Each row was made from one path, in order. Every step used is in the known rows, and no mark comes twice. Write each row's path.
Known rows:
D-H-L-C: [-26.6   2.7 -12.7   4.8 -10.5   0.3  16.6  12.6   2.1  -5.0   3.2  15.1
  -1.5   1.4   1.9   3.9  -4.5   5.5  -1.7   1.1   8.5   4.6  20.4  -7.5
   9.6  58.1  -3.0  11.3  -0.3]
H-D: [ -8.9  -1.8  10.2   5.0   2.1   2.3 -27.7 -19.2 -14.3 -25.4   2.9   4.1
  11.7  17.8  -5.5  -1.4   4.6  -4.3   0.4 -19.1   5.6   6.7 -12.6  -2.6
 -20.7  -9.3   4.5  30.4   5.8]
E-H-A-C-D: [ 25.7  -3.0  -6.4   8.2   5.0  -0.6  -9.3 -35.0  -4.8 -18.7  -1.8  24.5
  -3.6 -14.0  -1.1  -5.8 -17.3  -7.1   4.6  14.8  -9.9  10.7  10.5   8.4
  23.5  -5.3  -3.3  40.9  22.1]
B-C-E: [ 21.9   9.7  -6.8  -5.7   7.2  -7.7 -11.4   9.0   4.2  -5.4   8.9  17.3
   9.0  -4.3  -7.0  11.0  14.9  -2.4  32.8  18.0  -1.2   2.9 -19.8 -18.9
 -25.7 -17.1  -8.5 -16.0 -48.6]
Z-C-D: [ -3.1  -6.1  10.5  -0.8  27.8  -3.4 -14.4   5.9  -1.6  31.5  -5.2 -10.3
   1.1   8.7   4.4  -2.9  14.4   1.7  -9.8  -8.7 -12.8   2.0  -4.9  26.4
 -11.9 -46.7  11.6 -31.3 -13.3]
C-D: [ -3.5  -3.5   6.4  -0.2  -5.5  -1.3 -24.6  -7.8   5.1   9.6  -0.6 -19.9
  -0.5   6.3  -3.1   6.2   4.8 -16.3 -11.8 -40.1 -11.4  10.3   4.3  11.7
   2.6 -13.2   5.2 -17.8 -12.8]
R-C: [ 11.1  -3.5  15.6  -8.2   9.2  14.1   1.0   9.0  -4.1 -14.6  -0.2   4.2
  23.7  -2.5  -1.3   3.7  11.6   1.6 -10.9   8.9   0.6 -11.8 -18.3  -4.1
 -11.7 -21.8   6.6 -37.5 -14.1]
R-H-D-C: [ 17.0   5.4  16.3  11.1   9.7  -2.9  12.2   3.2  -7.5 -24.5  -1.1   7.2
   1.9  18.3   1.4  -3.4 -27.7 -20.4 -10.1 -27.2  15.8  17.6  -7.1   0.5
 -20.3  -4.6   2.3  29.5  28.6]
L-C-D: [-17.3  -2.8   6.2   8.5  -1.4   2.0 -10.7   2.8   1.0 -14.3   4.6 -10.2
 -13.6  18.8  -0.4  18.9 -10.8  -3.3 -21.9 -30.9  -0.2  -7.4  -0.6  -2.5
  -4.9  15.5   9.5 -35.0 -46.2]
E-H-L: [ 10.9  -4.4  -6.4   3.4  14.0   4.1  -2.6 -24.1  -7.5 -23.7   2.7  -1.8
  11.3 -15.3  -7.6 -15.9  12.5   8.5   6.8  13.7  -8.2  -5.0  23.2   5.1
  19.3  39.3  -7.4  18.9  11.3]
C-R: [  6.7 -13.0  -3.4 -10.8  -2.0  11.2   4.0  20.3  13.8  -1.0   0.5 -33.5
  -5.5   1.3  -3.9   0.5  18.8   6.6   7.8  -7.3   5.6  -4.3 -10.5 -14.2
 -10.6  -0.6  10.6 -10.5  24.0]
Z-C-D-H-L: [-13.6  -2.9   2.6   0.5  20.1  -6.7  -5.6   8.4   0.9  36.5  -5.9   4.2
  -0.3   7.0   7.1  -6.2  17.5   0.7  -7.3 -10.7 -10.4   8.7   7.6  29.0
   0.7 -25.0   8.1 -12.5  -6.9]
D-H-E: [-16.1   3.0 -26.1  -2.7 -21.0  -8.6   6.3  -1.4   1.5  19.7  -3.2  15.3
   5.7   1.8   1.3  -1.7   5.4   8.9   8.7  32.6  20.2  17.9  11.3 -12.5
  15.4  18.1 -16.6  27.6  13.0]
D-H-R-C-B: [-17.9   2.9 -16.1  -7.5 -33.4   1.4   6.4  12.7   9.3   6.0  -3.8  20.5
   2.2  -8.7   8.0   8.6   9.4  -4.0   3.4   1.3  -3.9  -1.9  -7.4  -1.4
  11.0   0.9  -0.3  -6.9   8.9]
L-C: [-12.6  -4.1   4.6   6.7   5.0   7.3   0.0  10.6  -5.2 -27.3   7.1  -8.4
  -6.8  13.0  -1.9  18.3 -16.6  12.9 -12.9   2.1   8.3 -15.1  -4.8 -16.3
 -18.9  27.7   7.9 -36.7 -32.5]
C-E-H: [ 32.3   4.9   8.4   0.8  12.6 -10.3  -1.0 -23.2   1.4  16.5   3.9 -16.3
  15.0 -10.0  -2.4   2.1   1.7  13.3  27.4  23.5  -5.8 -11.7  -5.5 -12.1
 -12.0 -13.5   0.6  11.1   2.5]
E-H-Z-C-D: [  1.7  -6.9  -9.1   0.2   7.8  -7.0 -14.0 -28.3 -11.3  15.1   0.9  11.4
   9.4  -6.8  -2.0 -23.0  12.4   0.0   7.8  29.6 -16.4 -17.5  11.0  18.0
  21.8 -11.8  -7.8  14.4   3.8]
B-C: [ 12.7   2.8 -17.5  -6.3   4.2   1.1 -16.5  14.4  -1.5 -25.5   6.8  25.0
   6.3  -0.2  -9.4   6.9   7.9  -7.3  17.0  19.4  -0.4  10.2  -9.7  -8.9
 -17.7   0.5 -10.0 -27.4 -38.6]
D-C: [-11.7   1.4   2.5   2.1  -4.2  -1.1   9.7   4.9 -10.7  10.7   2.8   2.6
   9.4  12.8  -0.5   2.4 -11.9  26.6  10.7  -0.2  10.3   8.0   1.8   8.1
 -10.9  15.5   0.8   5.2  40.5]
E-H-D-C-Z: [ 10.3   1.1  -5.4   8.8   3.1  -7.6 -11.4 -34.7 -13.0 -12.1   0.3  13.0
  14.2  17.0  -2.9 -14.7  -7.0   7.1  14.5  12.6   0.8  12.1   4.9  16.9
  10.6  14.2  -3.5  41.0  38.4]
L-C-D-H-A: [-20.5   2.0  -4.0  11.0 -13.7  -3.2  -1.5   1.4   3.6  -4.3   2.8  12.9
 -18.9  17.0   3.7  16.8 -16.4  -9.0 -19.2 -25.8   4.9   3.4   4.5  -0.8
   7.8  20.5   4.5  -2.1 -35.0]
A-H: [  3.7   1.1   6.4  -1.3   3.1   2.1  -5.4  -6.1  -6.7   1.5  -7.7 -27.1
  -9.5 -10.5  -3.1   3.9 -39.1   6.7  -7.2  19.9  -1.4  -0.9  17.3  -0.5
  -6.8  24.0  -3.0  -4.9  16.4]
L-C-R: [-11.9  -9.9  -1.2   1.0   1.5  10.2   8.4  22.1   7.2 -20.5   5.1 -18.7
 -16.6  15.4  -1.1  15.0  -0.8  11.2  -7.9  -9.1  12.4 -17.9  -9.9 -20.8
 -13.1  24.2  12.5 -32.5 -21.6]
Z-C: [  0.8  -7.4   9.6  -2.5  34.0   1.7  -3.6  13.7  -7.2  17.7  -2.7  -7.0
   6.8   4.5   3.0  -4.6  10.1  17.9  -0.9  25.3  -4.2  -5.5  -8.5  13.2
 -24.5 -36.2  10.1 -31.5  -0.9]
R-C-D-H-A: [  3.2   2.6   6.2  -4.0 -10.1   4.4  -0.3  -0.1   4.1   7.4  -4.5  25.5
  12.4  -0.1   4.5   2.7  10.4 -18.4 -16.8 -18.1  -3.1   7.1  -9.2  12.2
  13.9 -29.1   3.0  -3.6 -15.5]
D-H-R-C-E: [-15.5   4.8 -12.0  -8.9 -22.3  -1.3   8.3   7.5   8.1  15.0  -2.4  28.7
  10.3 -10.0   8.9   8.3  12.5   4.9   6.5   9.5   1.9 -11.8  -7.1  -4.2
   7.6  -5.5  -0.9   9.1   9.7]
D-H: [ -7.1   0.6 -17.1  -0.6 -15.8  -4.3   3.7  10.8   1.8  10.6  -1.2  12.4
   8.6   4.2   2.0   4.1 -21.3  -2.2   5.6  25.2   4.9  13.6  12.5  -0.6
   0.9  29.0  -1.8   6.6  28.3]
H-A-C: [ 12.4  -0.1   9.6   4.6   1.9   8.2   2.7  -8.6  -1.1 -23.2   2.7  20.4
 -12.6 -16.4   0.5   7.5 -19.8   3.6   0.8   1.8   6.3  13.4  -8.7 -14.7
  -6.7 -27.7   2.3  39.9  21.1]
E-H-D-C-B: [  9.2   0.6  -5.6  10.8  -5.3  -8.2 -15.0 -34.7 -15.1 -16.9  -0.6   9.3
   8.8  12.4  -3.1 -10.2  -7.5  -0.8  17.8   4.4  -7.7  13.0   2.4  16.0
   6.0  13.6  -0.7  37.8  31.2]
A-H-R-C: [-10.3   1.1   5.9  -9.3  -4.7   9.5  -3.6  -5.8  -3.3  -5.5  -9.7  -5.1
  -9.1 -23.2   2.5   6.1  -8.8  11.0 -13.8   5.6  -4.2 -22.6   3.8   1.4
   4.4   0.3  -4.3  -7.1   1.7]

Which path is each row?
[  4.2  -7.7  -9.7  -0.5  10.3  -4.5  -8.1 -24.5 -13.8   8.5   2.3  14.4
  11.8  -9.4  -2.9 -23.2  10.0   8.5  12.3  43.9 -12.0 -21.7   8.1  11.4
  16.7  -4.4  -9.3  14.1   8.3] => E-H-Z-C
[ -6.6   4.0  -8.9   2.6 -22.6  -7.7 -10.6 -10.3   8.3  24.3  -2.6  16.8
  -9.1   3.2   2.9   3.1  -2.0 -23.5  -8.3 -32.8  -3.4  25.1  11.5  14.5
  21.2  -5.2  -2.2  31.7   5.2] => C-D-H-A
[ -6.6   4.0  -2.5  -2.3  -2.4  -2.2  -1.9 -18.5  -8.0   9.8  -9.2 -24.3
 -12.0 -12.9  -4.0  -2.1 -10.8  18.3  -3.5  27.5  13.7   3.2  15.7 -11.5
   7.8  12.9 -19.0  14.7   1.7] => A-H-E
[ 25.4   4.3  20.4  -4.7  17.0   4.7  10.8 -10.2  -1.0  -1.7   1.7   2.9
  28.3 -14.4  -0.2  -2.2  23.4   9.4   8.3  10.6  -4.5 -19.6 -16.0  -7.5
  -2.8 -25.3   3.8 -10.0 -22.5] => R-C-E-H-L
[-13.1   1.3   4.9  -4.5 -10.6  -0.1  -5.1 -13.9 -10.5  11.3  -2.5 -18.1
  -9.8 -16.3  -3.6  -5.9 -26.5   5.8  -2.1  20.2  -2.9 -18.5  15.8  -4.7
   5.4  16.6 -11.4  14.7   9.6] => A-H-Z
[ 18.1   6.6  22.3   9.9  22.6   4.3  32.3  18.7   6.9 -31.4   4.3 -16.6
  -9.1  -6.1  -0.1   1.9  -9.1  -9.6 -14.4 -30.6  10.9  -5.3   2.0 -21.2
 -13.9  18.4   2.2  -4.3 -19.5] => R-H-L-C-E
[ -6.0   3.8   7.1 -10.3  -6.1   8.3   1.3  -3.8   3.9  -1.6  -8.7 -16.4
 -11.4 -20.3   3.9   4.5  -8.0  12.9 -12.0   4.5  -3.3 -17.1   1.2   0.4
   7.8  -2.8  -3.6 -12.1   5.1] => A-H-R-C-Z
[ -2.7   6.6   5.3  -0.5  -4.9  -2.9  18.9  11.2   3.3  20.0   4.6 -19.1
   4.7  19.7   1.4   0.3 -10.1  28.9  12.7  -1.9  13.9  18.7  -3.5   7.0
  -2.0   8.0   1.2  -5.3  46.7] => D-C-Z
[  4.7  -1.7  -5.5   9.6   4.7   2.8   2.2 -17.6  -3.7 -32.8   4.2 -11.2
  -4.9  -9.2  -5.4  -6.3   8.1   6.6   6.2   3.3 -10.9  -5.6  16.8  -1.2
  17.8  46.0  -2.2  -1.4 -12.5] => E-H-L-C-B
[  6.2  -2.2  17.3  -6.4   2.8   8.9  -9.6   1.9   1.6  -2.4  -3.1   1.4
  17.8   2.5   0.0   5.2  17.3 -13.6 -19.8 -24.6  -8.7  -3.6 -14.9   9.9
   1.5 -32.3   8.6 -37.3 -28.0] => R-C-D
[  7.4   3.6 -14.9  -4.5  -2.1  -3.9 -28.1   6.9   4.6 -14.1   4.2  21.9
  -0.1   4.8  -8.1   7.8  15.1 -24.8   8.3 -14.3  -9.7  17.3  -4.8   4.2
  -3.5  -7.2  -8.6 -25.6 -50.4] => B-C-D
[  4.6  -6.1 -16.5  -3.0  -2.1   3.1 -13.9 -25.5  -4.0 -16.8  -0.8  11.6
   6.1 -16.9  -2.3  -6.9  14.7  10.8   6.8  19.7 -10.1 -18.4   7.6   5.8
  18.1   9.0  -6.2   9.8  16.8] => E-H-R
[  7.8  -2.6  11.4   0.5  15.9  -1.4  -1.6  18.8   1.0  19.5  -2.8 -35.7
  -7.3   2.0   3.9   0.9  11.1   6.3   8.7   7.9 -16.2   7.6 -18.7   9.5
 -28.2 -45.9  14.8 -52.3  -9.6] => Z-C-B
[-18.8   3.2 -10.9  -3.6 -11.6 -13.2   8.1   5.5  -2.3  45.7   1.9  21.9
   9.0  -0.9   6.9  -7.6   0.1   5.2  16.5  34.9   1.8  -9.0   2.5  -0.3
   2.1  -8.3  -4.8  23.3  13.7] => D-H-Z-C-E
[-31.4  -0.4  -4.8   7.7 -18.0  -4.2  -5.5   2.8   1.7   1.1   4.8   7.6
 -13.7  18.5   3.0  14.6 -14.0  -8.8 -16.8 -21.8   0.6  -9.2   5.1  -2.0
   9.2  26.1   3.1 -14.9 -39.0] => L-C-D-H-Z
[ 16.0   4.7  18.6  11.8  11.1   6.8  30.9  23.6   8.6 -42.8   3.4 -26.9
 -16.9  -5.2  -0.9   2.6 -12.7 -18.8 -17.3 -37.4   5.9   5.8   2.7 -18.1
  -9.2  22.4   2.7 -19.6 -18.8] => R-H-L-C-B
[-11.0   1.0  -8.4   0.7 -18.8  -8.6 -16.2  -2.9   8.5  23.4  -3.9   0.7
  -0.9  10.7   2.0   6.2  -6.5 -22.0  -9.2 -28.7  -9.7  20.5  13.4  15.6
  14.3   4.9   2.1   1.7   1.5] => C-D-H
[ 13.1  -0.1  15.0   2.1  13.3  -3.5  15.6  12.7   0.4   7.1   0.1  -4.4
  -5.2  -2.2   3.4 -13.2  -5.9 -24.5 -15.7 -12.6   0.8  -6.8  -3.5   1.4
  -5.8 -33.6  -1.5  -3.7  -3.1] => R-H-Z-C-D
[-15.4   4.9  11.1   9.8 -16.5  -5.6 -14.1 -15.0 -13.2 -11.1   2.5  -3.6
   1.2  26.0  -1.1   2.1   0.1   0.7  13.9 -36.3   2.7  21.0 -17.0   6.3
 -18.2  -9.2   7.8  31.1  21.8] => H-D-C-B
[  5.7  -9.9 -12.2  -2.9   8.8  -3.0  -4.4 -19.0  -8.6  11.0   1.4   7.4
   8.6  -8.1  -1.6 -24.6  16.3   7.2  14.4  39.3 -11.1 -24.2   5.4   9.3
  17.2  -6.3  -5.4  16.9  14.6] => E-H-Z-C-R
[-17.2   3.0  17.1   5.8  13.9   6.6  13.6   2.3   1.1 -19.7  11.0 -17.8
  -3.2  -7.0  -3.5   6.9  21.4  23.8   1.3 -28.8   5.5 -20.2   2.7 -23.7
  -7.8  30.3   2.9  -0.2 -40.6] => H-L-C-E
[ 23.1   2.7   3.2   3.1   9.4  -1.0  21.0   6.3   2.5 -13.6  -2.6 -12.6
  -3.1  -4.1  -2.1  -5.8  -0.6 -10.2 -12.1   2.9  23.7  11.8  -1.9 -21.8
  -3.7 -12.7 -14.3   2.9  -1.1] => R-H-E
[-12.3   1.8   7.1  -8.1  -7.8   6.8  -8.7 -10.2  -0.5   1.5 -11.0  -8.0
 -12.1 -20.7   3.6   6.3  -5.6   4.0 -18.2 -10.2  -8.8 -18.4   4.9   7.5
  10.3  -5.0  -2.3  -7.7  -4.4] => A-H-R-C-D
[-23.4   0.7 -19.1  -4.2 -29.6  -6.9   3.3   3.6  -2.0  22.7   3.4  21.2
   9.0  -1.3   1.6  -6.0  -9.7  -3.5   9.5  26.1   3.6  -3.3  11.0  -5.7
  12.7  21.8 -10.0  25.2  22.2] => D-H-Z
[ 21.3   8.1 -14.7  -8.3   2.5  -1.2  -7.8  19.2  12.8 -17.5   8.2   3.6
   0.9   4.3  -7.7   4.3  10.6  -5.2  19.5  18.3   1.7  20.4 -13.8 -10.3
 -10.4  -4.4 -10.1 -36.5 -31.0] => B-C-Z
[-26.0   0.0 -15.1   1.9 -12.8   1.9  18.8  18.6   8.0  -1.8   2.0   9.5
  -5.8   2.7   2.3   2.6   2.8   5.6   0.1  -4.1  10.4   2.4  17.8  -9.3
  13.0  58.0   0.7  13.8   6.1] => D-H-L-C-R
[-18.7   2.5  -4.9   1.7 -14.4  -5.9 -10.5  -4.2   8.6  17.0  -1.6  -1.9
  -1.6   3.2   1.0   1.3   9.6 -18.7  -8.6 -43.1  -9.1  18.6  20.5  13.4
  22.4  19.2   0.1   9.9  -3.9] => C-D-H-L
[ 31.4  -5.3   1.4  -4.2   2.0  10.3  26.8  22.9  18.6  -9.5  -1.4 -16.5
 -20.2  -5.8  -0.6  -6.3   6.0 -14.6  -2.2 -21.2  16.9   7.7 -12.2 -17.4
  -5.1 -17.1   5.7  22.1  30.4] => C-R-H-A
[  3.2   3.6  10.4  12.0  10.5  -6.0  -0.7 -16.0  -4.9 -14.4   7.7  -1.2
  -1.3  13.4   0.4  14.4 -11.3  13.3   6.7   5.1   4.2 -21.1 -10.5 -17.6
 -15.9  10.5   7.1   1.3 -37.2] => L-C-E-H-D
[ 14.4  -2.9 -22.6 -11.5   0.3   4.2  -8.1  25.9  10.6 -18.9   5.1  12.2
  -3.9   1.0  -8.8   4.1  23.3  -8.6  22.6   7.6   2.4   7.7 -15.3 -13.8
 -13.4  -0.5  -5.5 -21.3 -24.8] => B-C-R
[ 30.5  -1.2  -6.3   9.0  -1.9  -0.1  -2.5 -28.7  -4.0 -23.8  -0.5  11.0
  -8.4 -18.3  -1.2  -3.7 -19.0  -3.9  13.4  22.7 -10.3  11.8   3.1   0.0
  14.1  -3.2  -2.0  31.5  23.9] => E-H-A-C-B
[-16.9   0.6   8.7  -3.9   2.0  -4.8  -8.8 -12.0 -10.1  31.5  -6.6 -15.0
 -12.7 -11.7   1.6  -8.7 -16.7   3.4  -7.0  13.6  -9.6 -15.3  14.8  11.1
   5.7  -8.4  -6.2   6.5  -1.3] => A-H-Z-C-D
[  3.8 -12.5   3.3  -8.2  29.8   4.7   4.8  25.1   4.5  23.9  -4.3 -19.6
  -1.5   5.7   3.5  -7.3  24.1  17.6   3.9  15.5  -0.5  -7.5 -14.6   8.5
 -21.1 -39.4  14.4 -26.4  11.5] => Z-C-R
[ -9.9   7.8  11.8   7.9 -11.5  -5.9  -9.6 -19.4 -14.2  -1.6  -8.0 -18.5
 -14.5   7.9  -0.1   2.7 -36.7   2.9   3.3  -9.7   0.1  15.0   6.9   8.3
  -9.3  16.4   0.0  29.9  27.5] => A-H-D-C-B
[ -1.6  -0.9   2.2   0.4  -0.7   2.8  33.7  24.3   5.8   5.2   0.3 -10.5
  -6.2   9.6   1.5  -4.4   2.1  15.3   7.3 -26.4  16.3   8.2   0.6   0.9
  -3.1  18.4   4.6  18.6  50.0] => D-C-R-H-L
[ 20.4  -7.8   7.1  -3.1  32.8   4.6  21.0  27.6   8.2  16.9  -5.3  -7.2
 -12.3   0.6   6.6 -11.4  17.5   3.6  -2.9   5.1   7.5   0.0 -15.7   6.0
 -17.1 -48.9  11.4  -4.5  17.9] => Z-C-R-H-A
[ 15.4  -0.5  13.1   0.8  16.2  -0.6  20.4  16.3  -2.6   1.8   1.5  -3.1
  -1.7  -4.7   2.6 -13.8 -10.4 -17.4 -11.9   4.9   5.5 -10.9  -5.4  -4.3
 -12.4 -28.6  -2.8  -4.7   2.7] => R-H-Z-C
[-22.8   0.8  -9.5  -1.6 -28.0 -10.3 -15.8  -7.9   5.4  31.7   0.1   6.3
  -0.5   6.1   1.8  -0.3   0.9 -23.7  -5.5 -27.2 -10.2   9.1  12.9  12.2
  21.9   1.1  -2.9  12.5  -2.2] => C-D-H-Z
[ 20.6   2.3  17.5  -9.8   7.4  12.3  11.0  13.8   9.5  -5.4   1.2 -16.5
  20.1   3.7   0.1   0.8  13.8   4.7  -8.1   6.9   3.0  -0.7 -23.4  -4.8
  -2.8 -29.8   5.8 -46.4  -8.9] => R-C-Z
[-23.3   0.3 -23.3  -6.8 -25.9  -1.3   0.4   7.3   5.4   9.2  -2.0  23.7
   2.2  -6.5   5.7   5.8   3.5   4.2   3.4  11.5   2.6  -3.5   6.7  -1.5
   9.8  17.5  -4.0  13.7  25.0] => D-H-R
[  2.2  -0.1   7.0  -5.6  -6.6   3.6  -3.9   4.9   4.4   8.2  -4.9  15.5
  18.0   4.8   3.7   4.8   8.3 -18.5 -17.9 -15.6  -7.3   3.4  -7.7  12.5
   9.6 -18.6   6.8 -25.4 -18.4] => R-C-D-H
